What can hang from each mark:
C: T V
H: K
A: T
M: T
F: L
V: C T
T: C H L
K: H
L: F T

Each row was made from one small tree. Brackets hold a mark, then the marks that hang from it, in alphabetical order. Every link used is in the known rows. Write each row's tree.
Known rows:
[M [T [C V] [L F]]]: [ 36.8  24.7  10.6   0.0 -13.7 -11.7   5.6   0.6   1.5 -18.4 -16.4   7.8
 -47.6 -45.0  -4.3  -3.6   1.8   1.3   2.0  18.1  12.8  -8.1]
[M [T C [H K]]]: [ 13.9   6.8  23.0  -4.7  -3.2 -20.6  10.0  -4.7 -11.9   5.4 -18.1  29.5
 -34.4 -32.7   4.1  -2.8  -1.6  -1.0   6.8   4.7   4.2  -7.9]
[A T]: [ 19.0  -4.5   6.7   6.7   2.1   7.1   3.8   1.8   4.2  -0.7  -7.5   3.0
  -8.8 -15.8 -18.9  -6.8   3.9   6.1  -5.6   5.1  17.2 -11.7]
[C [T H] V]: [ 33.7   5.9  21.5 -17.2   0.5 -28.0  -6.2 -21.3   4.4   0.5  -9.0  35.7
 -16.9 -28.1 -22.7  -1.6   7.5  11.1  -0.5  10.2  10.2 -22.8]
[L F T]: [ 14.7  18.4  -6.7  39.4  -1.7   1.2   2.6  -3.3 -18.2 -27.9   1.0   8.3
   8.7 -14.7  -3.6  -3.8  -0.2  18.8  -8.9  10.1   2.8 -16.3]
[F [L [T [C V] H]]]: [ 23.4  15.2   2.0  24.1  -3.0 -12.2  13.2  -4.9 -12.4 -11.3   0.7  11.5
 -18.4 -27.5  -4.1  -2.0  -6.6   4.8  -6.7  10.5  10.7 -26.4]
[V C]: [ 21.5   6.3  -5.2  25.9   0.0  -2.4   6.5 -10.2  -0.3  -3.3  -7.0 -20.1
 -12.5 -25.5 -39.8  -1.0   6.9  -5.2  -8.6   4.3  12.7 -11.4]
[T [H K] [L F]]: [-16.9   6.4  22.5  10.0  -4.5 -19.8   5.4  -5.9 -47.0   5.8 -29.6  45.2
  -8.5 -13.0 -13.2  -3.2  10.5  18.9   3.8  -4.7   0.1  -2.4]
[L F [T H]]: [  4.5  17.1   1.5  26.5  -2.1 -11.5   3.1  -7.4 -24.9 -21.8  -4.3  34.9
   4.9 -16.4  -6.6  -2.7  -2.1  22.8  -5.6   6.2   3.6 -16.1]
[K H]: [ -2.5  -2.6  11.8  29.7   5.0  -4.5   5.6 -11.2 -11.3  11.1 -13.8  12.1
   1.0   1.2  -6.9  -2.0   6.7  14.0  -2.6  -1.0  -5.7 -10.5]
[V [C [T H L]]]: [ 26.7  13.6  16.0  -5.2  -6.9 -16.4  -1.5 -14.8 -10.8   2.5 -18.3   3.8
 -21.1 -44.5 -56.4  -2.5   9.3 -16.1  -1.1   2.1  16.4  -7.6]
[M [T [C V]]]: [ 41.3  13.9  10.7  -1.5  -5.5 -12.3   6.4  -3.8  16.0 -10.1  -7.5   0.7
 -42.8 -38.7   2.4  -2.4  -1.7   0.7   0.2  17.2  11.6 -14.6]
[A [T [C V] [H K] L]]: [ 15.7  -3.7  36.2 -14.7  -3.2 -17.8   5.4   2.6  -1.4  14.7 -20.9  14.0
 -42.8 -30.5 -28.6  -7.4  -0.7   0.3   5.0   2.9  29.5 -11.1]
[C [T H L] V]: [ 33.4  11.2  31.9 -25.5  -5.3 -30.6  -8.8 -16.9  -2.8   2.5 -17.5  30.5
 -26.3 -37.7 -25.3  -2.9   9.7   9.2   2.4   8.9  13.8 -15.7]
[L F [T [C V] [H K]]]: [ 12.7  14.6  11.9  27.1  -1.2 -21.2   6.4  -7.6 -17.1 -14.4  -3.7  24.3
 -16.2 -19.7 -12.8  -2.5  -7.2  16.2  -1.4   9.7  11.5 -22.9]
[M [T C H]]: [ 21.6  12.8  16.9 -13.8  -6.0 -19.2   9.7  -4.2   2.2  -2.2 -15.6  26.8
 -40.2 -37.5   0.1  -2.8  -2.5   0.7   3.7   8.4   7.8  -9.5]
[A [T H]]: [  8.2  -6.1  13.9  -7.7   1.9  -5.7   4.1  -1.5  -1.8   6.2 -12.5  30.1
 -12.4 -19.0 -21.1  -6.0   2.2  10.3  -2.1   1.0  17.8 -11.8]
[V C [T [H K] [L F]]]: [ 14.9  12.6  18.7  14.8 -10.1 -12.7  -2.3 -18.0 -33.9   0.9 -25.6   5.9
 -19.1 -39.0 -69.5  -8.7   7.9 -13.3  -0.2  -0.3  10.7  -3.9]
[F [L T]]: [ 19.1  13.3  -9.4  41.9  -1.2   4.4   9.5  -2.6 -23.8 -15.3   2.6   2.1
   5.2 -18.9   6.9  -2.6  -0.6   5.6 -10.4   8.4   0.7 -19.4]
[A [T H [L F]]]: [  3.0   4.3  14.8  -6.0  -6.3  -4.5   3.7   2.7 -17.2  -2.0 -22.2  38.1
 -17.0 -24.4 -27.2  -7.2   5.3  10.0  -0.5   2.4  18.8  -5.2]
[F [L [T [C V] [H K]]]]: [ 16.5  10.5   6.6  30.8  -0.9 -13.4  13.1  -5.3 -23.5  -4.7  -1.1  15.6
 -14.0 -22.8  -1.1  -2.2  -5.8   3.3  -4.4   7.7   7.5 -25.0]

Write each row's tree:
[ 35.5  13.9  13.9   7.8  -6.8 -10.9  -6.7 -13.1   0.4 -12.7 -11.7  -1.8
 -21.7 -26.9 -32.4  -7.4   7.9  14.4  -4.8  13.7  10.0 -14.9]
[C [V [T [L F]]]]
[ 21.0   7.6  25.1   4.6  -4.9 -21.4  -6.0 -16.9 -16.4  -1.0 -18.5  21.0
 -21.3 -24.8 -31.5  -6.8   7.5  16.4  -0.2   7.4   8.1 -14.5]
[C [V [T [H K] [L F]]]]
[ 17.8  12.7  12.9   9.8  -6.7 -14.9   0.9 -16.0 -28.3   1.2 -21.0  17.5
 -13.2 -37.9 -56.6  -2.7  10.8 -15.2   0.2   1.4  11.4  -7.2]
[V [C [T [H K] [L F]]]]
[ 27.3  12.7  20.7  -2.6  -7.0 -21.0  -6.4 -16.4  -5.4  -7.5 -16.2  18.8
 -25.4 -28.7 -32.6  -7.1   6.8  17.2  -2.5  10.5  10.8 -15.3]
[C [V [T H [L F]]]]
[ 26.4  -0.4  28.4  -8.4   3.5 -29.2  -5.7 -22.2  -8.8   8.7 -12.2  37.8
 -11.9 -22.4 -20.2  -1.9   8.6   9.8   2.5   6.4   6.0 -21.1]
[C [T [H K]] V]
[ 10.5  12.2  -2.1  29.8  -1.6  -6.1  10.7  -5.5 -29.5 -10.2  -1.6  22.6
   2.3 -20.8   5.5  -2.0  -1.8   8.7  -7.6   4.9   0.6 -19.9]
[F [L [T H]]]
[ 35.7  14.5   9.1   5.4  -6.4  -7.2  -1.9 -11.7  -5.7  -2.6 -14.1 -15.6
 -18.2 -42.9 -52.7  -3.4  10.6 -19.1  -3.8   5.4  16.3  -7.5]
[V [C [T L]]]
[ -4.4  -1.6  21.1   2.6  -3.2  -5.9   4.5   2.2 -31.7   6.3 -24.8  39.9
 -11.4 -18.6 -23.7  -7.1   6.4   8.1   2.5  -1.4  14.3  -3.8]
[A [T [H K] [L F]]]
[  4.6   7.8   3.6  37.2   0.6  -7.4  11.0  -6.1 -40.4  -4.3  -4.2  24.9
   7.0 -15.5   7.9  -2.6  -0.8   7.2  -5.2   2.4  -2.6 -18.9]
[F [L [T [H K]]]]
[  7.2  12.7  30.8 -21.5  -8.0 -26.6  10.2   1.7  -2.2   8.0 -24.2  10.5
 -45.6 -30.1 -26.9  -4.1   1.5   5.7   3.8  -1.6  18.9  -6.5]
[T C H L]
[ 23.3   5.7  24.1  -5.9  -2.8 -26.2   7.5  -8.7  -4.1   4.5 -16.1  29.2
 -41.5 -35.6   3.8  -1.9  -2.0   2.4   6.2   9.6   8.3 -13.4]
[M [T [C V] [H K]]]
[ 24.6  17.7  13.1   8.3 -10.0  -0.6  -3.8  -7.9 -14.4 -13.4 -17.5  -2.7
 -12.5 -26.9 -37.7 -10.4   9.6   5.5  -4.0   6.9   4.3  -5.5]
[V [T [L F]]]
[  7.6  11.1  26.3  -6.3  -5.6 -19.0  -1.9 -11.7 -37.0   1.9 -24.8  46.9
  -5.3 -24.5 -25.6  -4.7  12.7   2.6   4.9  -0.3   1.1  -6.9]
[C [T [H K] [L F]]]
[ 25.9  19.1  12.0  -1.2  -7.9  -6.0  -2.8  -7.0 -15.8 -12.1 -16.3  20.0
  -7.0 -27.7 -27.7  -5.0  13.2   0.7  -0.9   7.6   3.5  -8.2]
[C [T [L F]]]
[ 23.4  17.8   8.1   3.1  -8.5 -13.7   0.7 -15.1 -16.6  -5.7 -18.7  14.8
 -17.2 -42.5 -58.4  -2.3   9.6 -14.1  -2.1   4.1  14.7  -8.7]
[V [C [T H [L F]]]]
[ 31.2   3.6  20.0  -3.5  -0.7 -21.1  -6.5 -20.1   6.3  -1.4  -9.3  10.9
 -21.6 -24.7 -28.9  -5.7   4.0  17.7  -3.8   9.6  10.4 -20.0]
[C [V [T H]]]
[ 14.5   3.3  27.8 -22.3  -6.3 -11.4   7.3   7.4   5.3   7.9 -21.0  11.2
 -40.9 -32.8 -34.1  -8.1  -1.4  -2.0   2.3   1.6  29.6  -7.6]
[A [T C H L]]
[  4.0  14.9  11.0  28.0  -1.6 -15.6   9.3  -3.6 -24.2 -13.2  -5.8  24.7
  -9.4 -16.2 -13.8  -3.3  -6.4  10.9  -1.2   4.2   7.5 -17.5]
[L F [T C [H K]]]
[ 27.4  13.2  23.1  -3.3 -10.6 -15.8  -5.7 -17.2 -12.0   2.9 -22.5 -10.3
 -29.6 -47.5 -68.0  -8.8   5.7 -14.5  -2.0   1.1  17.2  -4.5]
[V C [T H L]]
[ 14.6  -2.1  17.2 -14.3  -0.4  -8.2   9.8   3.3  12.3   5.8 -12.2  18.0
 -31.6 -24.1 -32.1  -6.8  -3.4   1.0  -0.7   2.9  25.7 -14.7]
[A [T C H]]
[ 19.6  20.8   5.6  18.1  -4.1 -19.9   6.4  -6.1  -2.9 -23.1  -0.7  22.5
 -21.8 -24.4 -16.8  -2.6  -8.2  17.5  -4.3  13.0  15.9 -24.1]
[L F [T [C V] H]]
